Each row was made from one walk, in order. Every step used is in the known rows, and no mark comes twice. Write each row's walk.
Known rows
zadez lezul bafer: [ 0.75  0.47 -1.54 -1.15 -0.60 -0.84  3.47 -2.40 -0.82  1.29  0.71 -0.60
 -0.96 -2.10 -0.42 -0.39 -0.48  0.99  1.03  2.40 -3.89]
lezul zadez sanot: [-1.60  1.71 -0.12 -1.64 -0.84 -0.55  1.84 -2.06 -0.30  1.32  1.42  0.79
 -0.94 -1.29  0.07 -0.83 -0.92 -0.26  1.18  3.02 -3.71]
modot fizador sanot lezul bafer: [-1.36  1.80 -1.97 -1.74 -1.59 -0.68  2.53 -0.60  0.29  0.80  0.81 -0.54
 -1.78 -0.62  0.71 -0.14 -1.03  0.79  0.97  3.52 -4.30]
fizador lezul bafer sanot: [ 0.93  0.44 -1.80 -2.28 -1.60 -1.35 -0.23 -1.80 -1.97  2.36  1.54  0.85
 -0.62 -0.79 -1.04  0.65 -1.95  0.18  2.15  4.02 -4.38]
bafer sanot zadez lezul modot fizador: [-1.06  1.90  0.14 -1.10 -1.15 -1.97  2.89 -1.82 -2.33  0.54  0.45 -0.30
  0.30 -0.80  0.83 -1.02 -1.06  0.76  2.12  1.42 -2.98]
sanot lezul: [-0.23  0.72 -1.52 -0.62 -0.20 -0.03  3.00  0.44 -0.01  1.74  0.89  0.65
 -2.56 -0.57  0.17 -0.78  0.40 -0.34  1.46  1.55 -4.12]
zadez sanot: [-0.10  1.41  0.00 -1.21 -1.47 -0.38  1.65 -0.77  0.58  2.84  1.27  1.22
 -1.95 -0.18 -0.33 -0.45 -1.08 -0.48  0.68  2.20 -3.46]
zadez lezul bafer sanot: [ 1.44  1.15 -1.27 -1.41 -1.03 -2.11  1.80 -2.23 -1.83  2.10  1.21 -0.24
 -1.59 -1.51 -0.47 -1.46 -1.08 -0.08  0.36  3.39 -4.37]
bafer lezul: [ 0.18  0.61 -1.47 -1.08 -0.47 -0.06  0.76 -0.79 -0.04  1.72  0.76  1.67
 -3.01 -0.97  0.82 -0.55 -0.49  0.51  1.83  0.75 -3.15]
modot fizador lezul zadez sanot: [-2.93  1.57 -0.71 -2.13 -1.59  0.46  1.36 -3.93  0.38  0.78  1.82  0.31
 -0.51 -0.48  0.74  0.16 -1.94  0.97  3.17  2.98 -3.26]
modot fizador: [-2.46  1.69 -0.97 -0.63 -0.54 -0.04  1.90 -0.80  1.11  1.45  0.75 -0.11
 -2.03 -0.50  0.26  0.91 -0.40  0.76  1.87  0.17 -2.62]
bafer lezul zadez sanot fizador modot: [-2.44  1.69 -0.07 -2.11 -0.38 -2.09  1.03 -2.16 -1.17  0.04  1.32  1.15
 -1.60 -0.79  1.18 -1.60  0.10 -0.76  2.90  3.02 -6.06]
bafer lezul zadez sanot: [-0.62  1.28 -0.74 -1.90 -0.81 -0.29  0.71 -2.99 -0.47  0.77  1.30  1.69
 -2.06 -1.07  1.21 -2.06 -1.39 -0.05  1.48  2.87 -3.94]
sanot zadez lezul bafer: [-0.26 -0.37 -0.63 -1.38 -0.76 -0.80  4.72 -2.08 -2.26  1.40  0.35 -0.73
  0.68 -2.46 -0.17 -0.35 -1.06  1.21  1.61  1.80 -3.04]
lezul zadez sanot fizador: [-2.90  2.16 -0.08 -1.97  0.83 -0.56  2.03 -0.60 -0.21  0.84  1.38 -0.42
 -0.49 -0.74  0.06 -0.87 -0.83 -1.25  1.40  2.68 -4.45]
bafer lezul modot fizador sanot zadez: [-1.63  1.81 -0.36 -1.87 -1.92 -0.75  1.37 -0.39 -1.42  0.07 -0.23  1.40
 -0.26 -0.86  2.10  0.18 -1.50  2.11  2.71  1.53 -1.96]
lezul modot fizador sanot: [-1.54  3.09 -0.51 -1.50 -1.58 -0.89  1.24  0.30 -0.03  0.52  0.17  0.67
 -0.68 -0.40  0.60  1.26 -0.55  1.80  1.92  2.14 -2.64]
zadez sanot lezul bafer: [ 0.98  0.56 -1.34 -1.68 -1.03 -0.67  3.08 -1.63  0.03  1.56  1.24  0.29
 -1.48 -0.10 -0.45 -1.57 -1.29 -1.08  0.51  4.28 -6.05]
modot fizador lezul zadez: [-3.53  1.16 -1.52 -1.74 -0.70  0.52  1.51 -3.11 -0.13  0.22  1.32 -0.11
 -0.42 -1.37  0.66  1.26 -0.95  1.82  3.91  1.58 -2.55]
fizador modot lezul bafer sanot: [ 0.76  0.90 -0.68 -1.65 -2.43 -3.50 -0.01 -2.34 -2.24  1.27  1.38  1.16
 -1.81 -1.22 -0.11 -0.67  0.49  0.19  2.70  4.16 -5.43]

Write each row's walk
[ 0.69  1.32  0.33 -1.23 -1.07 -2.18  2.78 -0.83 -3.38  1.35  0.40  0.66
  0.35 -1.30  0.27 -1.38 -0.71  0.30  1.74  2.11 -3.24]	bafer sanot zadez lezul modot
[-1.22  1.59 -0.60 -1.91 -0.48 -3.93  0.71  0.12 -2.34  1.38  1.08  0.01
 -0.65 -0.74 -1.03  0.40  0.16 -1.31  1.84  3.57 -6.83]	lezul bafer sanot fizador modot
[-0.46  0.29 -0.36 -1.89 -1.15 -2.33  1.57 -0.47 -2.97  2.23  0.73  0.49
  0.60 -1.68 -0.65  0.04 -1.71 -0.47  1.05  2.70 -3.91]	lezul bafer sanot zadez
[-0.56  2.65 -1.21 -1.73 -1.68 -0.71  0.12 -0.75 -0.02  0.01  0.12  1.54
 -1.89 -0.26  1.79  0.01 -1.08  1.97  2.19  2.04 -2.80]	bafer lezul modot fizador sanot
[-0.18  2.00 -1.00 -2.11  0.43 -1.40 -0.09  0.71 -1.93  1.16  1.11  0.55
  0.00  0.35 -0.64  0.51 -0.97 -0.58  3.18  2.94 -4.79]	bafer sanot fizador lezul modot
[-0.32  2.45 -1.34 -1.00 -0.48 -1.72  1.41 -0.20 -0.52  0.18  0.87  0.46
 -1.78  0.80  0.54 -1.26 -0.27 -0.55  1.87  2.60 -5.45]	bafer sanot lezul modot fizador
[ 0.45  1.12 -0.67 -1.08 -1.11 -0.02  2.78 -0.51  0.65  2.50  1.37  0.85
 -2.62  0.48  0.14 -1.88 -0.62 -1.29  0.74  2.83 -4.68]	zadez sanot lezul
[-3.30  2.15  0.59 -1.84 -0.31 -2.31  2.19 -1.22 -1.12  0.53  1.49  0.32
 -0.40 -0.85  0.05 -0.38  0.44 -0.96  2.56  3.14 -5.85]	lezul zadez sanot fizador modot
[-0.03  1.73  0.42 -1.53 -1.89 -1.02  3.68  0.03 -2.76  1.35 -0.07  0.50
  0.72 -1.95  0.78 -0.14 -0.65  2.00  1.76  2.36 -1.74]	fizador sanot zadez lezul modot
[-1.00  0.27  0.00 -0.82 -0.94 -0.25  4.50 -0.94 -1.62  2.25  0.51 -0.07
 -0.56 -2.10  0.45 -0.64 -0.51  1.01  1.81  0.30 -1.78]	sanot zadez lezul
[-0.29  0.64 -0.33 -1.89 -2.31 -1.07  3.90 -1.26 -2.60  2.11  0.43 -0.25
  0.38 -2.72  0.38 -0.21 -1.52  1.73  0.94  3.05 -2.10]	fizador sanot zadez lezul bafer
[-1.33  0.75 -0.88 -1.58 -0.11 -2.16  2.10 -1.11 -1.02 -0.20  0.85 -0.42
 -0.84 -1.24 -0.13  0.05  0.99  0.34  3.66  2.85 -5.77]	sanot fizador modot lezul bafer
[-2.13  1.13 -0.38 -1.14 -1.40 -1.77  1.59 -2.72 -1.56 -0.16  1.15  1.07
 -1.38 -2.30  0.86 -0.51  1.75  1.43  4.15  2.42 -3.91]	fizador modot lezul zadez
[-1.79  1.07 -1.68 -1.17  0.39 -0.30  3.17 -0.86 -1.03  0.30  1.04  0.27
 -1.54 -1.60  0.56 -1.14  0.51 -0.03  2.05  2.20 -4.37]	sanot lezul zadez
[-1.12  1.71 -1.43 -1.43 -0.08 -1.48  1.33 -0.66 -1.96  1.06  1.52  0.59
 -2.12 -1.09  0.49 -2.10  0.00 -1.28  1.30  3.28 -4.74]	bafer sanot lezul zadez
[-0.18  0.89  0.25 -0.98 -1.38 -1.57  2.85 -0.89 -2.57  2.93  0.97  0.28
 -1.14 -1.55  0.45 -1.52 -0.86 -0.14  1.02  1.41 -2.24]	bafer sanot zadez lezul
[-3.44  1.63 -0.37 -1.55  0.38 -1.86  1.86 -1.27 -1.49 -0.70  1.23  0.01
 -1.01 -1.84  0.84 -0.62  1.85  0.37  4.39  2.11 -4.64]	sanot fizador modot lezul zadez
[-1.38  1.54  0.51 -1.64 -2.33 -1.87  1.47 -3.59 -1.02  0.41  1.63  1.48
 -1.44 -1.38  0.88 -1.61  0.65  0.53  3.42  3.75 -4.41]	fizador modot lezul zadez sanot
[-0.78  1.37 -1.30 -1.84  1.01 -0.08  1.54  0.57 -0.96  0.35  0.55  0.13
  0.62 -0.12 -0.60  1.46 -0.45  0.58  3.98  1.89 -4.50]	sanot fizador lezul modot
